What can hang from each mark
Z662: Z491 Z889
Z889: Z242 Z662
Z425: Z242 Z343
Z343: Z491
Z242: Z425 Z491 Z889
Z491: Z242 Z343

Known rows, with every way that one mark hangs from another
Z889(Z242 Z662(Z491(Z343))): [  1 -10  -5   3   4   4  18   6 -25 -12 -12  -4 -44   1  -9   9   3   8
  -8 -21 -15 -15]
Z662(Z491(Z343) Z889): [ 18 -37  50   3  20  32  12  -1   2  -7 -17  16 -29  14 -10 -14   7 -18
 -40 -49 -23  -6]
Z425(Z242 Z343): [ -1   1  13   8   2   3   1   5   8 -22  14  12  16 -11  17  28  14 -18
   6  -4  15 -16]
Z343(Z491(Z242(Z425))): [ -4   2   0   7  -3 -16 -38   3  14  26   0  23   2  -9 -23   9   7 -26
 -23  37  14   1]
Z889(Z662(Z491(Z242 Z343))): [  2   2  25  22   3   2  25   0 -10  -8 -15  32 -38  28  -8  18   4  -3
   8 -21   3 -18]
Z662(Z491(Z242(Z425) Z343) Z889): [  4 -14  59  15  15  23  26  -5  13  -4 -28  45  -4  25 -11 -19  12   5
  10 -43 -30  10]
Z242(Z425 Z889): [  1  14 -22 -16   5   1 -10   2   1  22   7 -26  21 -11  12  -9 -12  -4
 -22  13   0  13]
Z242(Z425(Z343) Z491 Z889(Z662)): [-17  24 -16 -13 -15 -12  14   3  -6  10  -7 -24  42  13   7 -10 -11  36
 -19  13  -6  23]
Z491(Z242(Z889) Z343): [  2  -1   0  21   4  -4  15  -8  12   1  18  11 -14   1  18   4   5  -9
  58  -9  30 -10]
Z242(Z425 Z491(Z343) Z889): [ 13  -5  13 -16  -7  -7 -22 -16   8  16  10 -26  14  -9  -5 -32  -6  19
  20  -2  -3  19]
Z343(Z491(Z242)): [ -2 -11  -8  15   0 -13 -36   5  11  12   9  24 -21 -11 -19  22  10 -46
 -32  35  27 -17]
Z425(Z242(Z889) Z343(Z491)): [  5   4 -16   2   7  -3  -4  14  16 -12   6  -1  33  -9  11  17   8  -6
  34  31  11  -5]
Z491(Z242(Z425 Z889(Z662)) Z343): [-12  30  -2   8  -9 -14  21  -8  -1  22  -3  14   6  22  16   0  -6  32
  71  -1  13   9]
Z425(Z242): [  6   1   4  -9  -2   2 -28  -3  -1 -15  17   9   0 -20   5  20   2 -27
 -12   3   8 -15]
Z343(Z491(Z242(Z425 Z889))): [ -6  14 -27   3   2 -13 -19   7  16  23   0   4  21  -5  -7  -2  -2  -7
  14  43   7  12]
Z889(Z242): [-10 -15 -31  -3  -1  -2 -17   4 -12  -7  21 -13 -23 -34   1  13   4 -31
 -47   8   9 -16]
Z491(Z242(Z425 Z889)): [-11  23 -19   5   0  -3   6   1   9  11   7   3  23  -4  15  -1  -5   1
  13  16   7  11]
Z242(Z491 Z889): [  2  -7 -21 -16  -7   1 -22  -5   0  -3  19 -31   8 -19  -1 -12 -12 -16
 -49  15   4   3]
Z662(Z491 Z889): [  7 -28  24  -6  20  34  10   8  -3 -13 -19   9 -13   7 -11  -7  -1 -29
 -95 -29 -32  -2]

Rows
[ -8  21 -28  -1  -4 -10   6  15   1  -6  -6   2  31  11  11  26   0  16
  39  35   7  -2] : Z425(Z242(Z889(Z662)) Z343(Z491))
[  5 -39  24   4  18  29  23   2  -5 -25 -15   9 -30  -1 -10 -16  10  -6
 -19 -43 -34  -5] : Z662(Z491(Z343) Z889(Z242))
[ -9   7 -31 -21 -17  -7 -13  -5 -16   1   7 -30   4   1   1  -4 -21   4
 -44  17  -1   6] : Z242(Z491 Z889(Z662))
[-17  -7 -10  -3 -12  -9  -6   1   2  -8   6 -15  23 -25  -9 -12  13  10
 -34   8  -7   9] : Z889(Z242(Z425(Z343) Z491))
[ -8  27 -28 -17  -8   0   0   3 -16 -14   6  -7  15   2  22  18 -16  13
  25   9  -1  -1] : Z425(Z242(Z889(Z662)))
[  4   9   4 -15 -20  -6  -7 -17  -7 -17   5  -5   8   4   5  -7 -11  33
  68  -4  -1   4] : Z425(Z242(Z491(Z343) Z889(Z662)))
[ -9   2 -24  28   6  -9  14  15  20   4   5  10  16   2   8  18  12 -17
  13  35  33  -8] : Z425(Z343(Z491(Z242(Z889))))
[ -1   3   4  -6   2   0  17   4 -22  -1 -21  -6 -22   6 -14  -4   0  29
   3 -17 -29   2] : Z889(Z242(Z425) Z662(Z491(Z343)))
[ -1 -20  11 -10 -13 -11 -32 -16   1   2  11 -13 -10 -27 -20 -25   7  12
   2  -5  -8   9] : Z889(Z242(Z425 Z491(Z343)))
[ 12  12  18  14  16   9  33  -1  12  -2 -15  10   6  15   5 -14   2  19
  51 -16 -12   9] : Z662(Z491(Z242(Z425 Z889) Z343))
[ 15  -7  22   1   7   6   9   3 -18   5 -15   2 -41  19 -11  12  -2  -6
 -29 -24  -5 -17] : Z889(Z662(Z491(Z343)))
[ 14   4  -2  -3  12   9  30   5 -16  -1 -15 -16 -22  22   5   1 -12  13
   4 -18 -13  -5] : Z242(Z889(Z662(Z491(Z343))))
[ -4  -4  18  -5 -10  -8 -16  -2   8   9   5 -11  25 -10 -10  -8   8  -5
 -53   4   2   9] : Z242(Z425(Z343) Z491)
[ 0 14  8 13  2 -6 12 -9 15 14  9  9  6  4 14 -9  2 11 69 -4 17  9] : Z491(Z242(Z425 Z889) Z343)
[  3  -2  -2 -12 -16 -10  -8 -13 -11   8   6 -21 -11   6   0 -12 -13  17
  10  -1   8   2] : Z242(Z491(Z343) Z889(Z662))
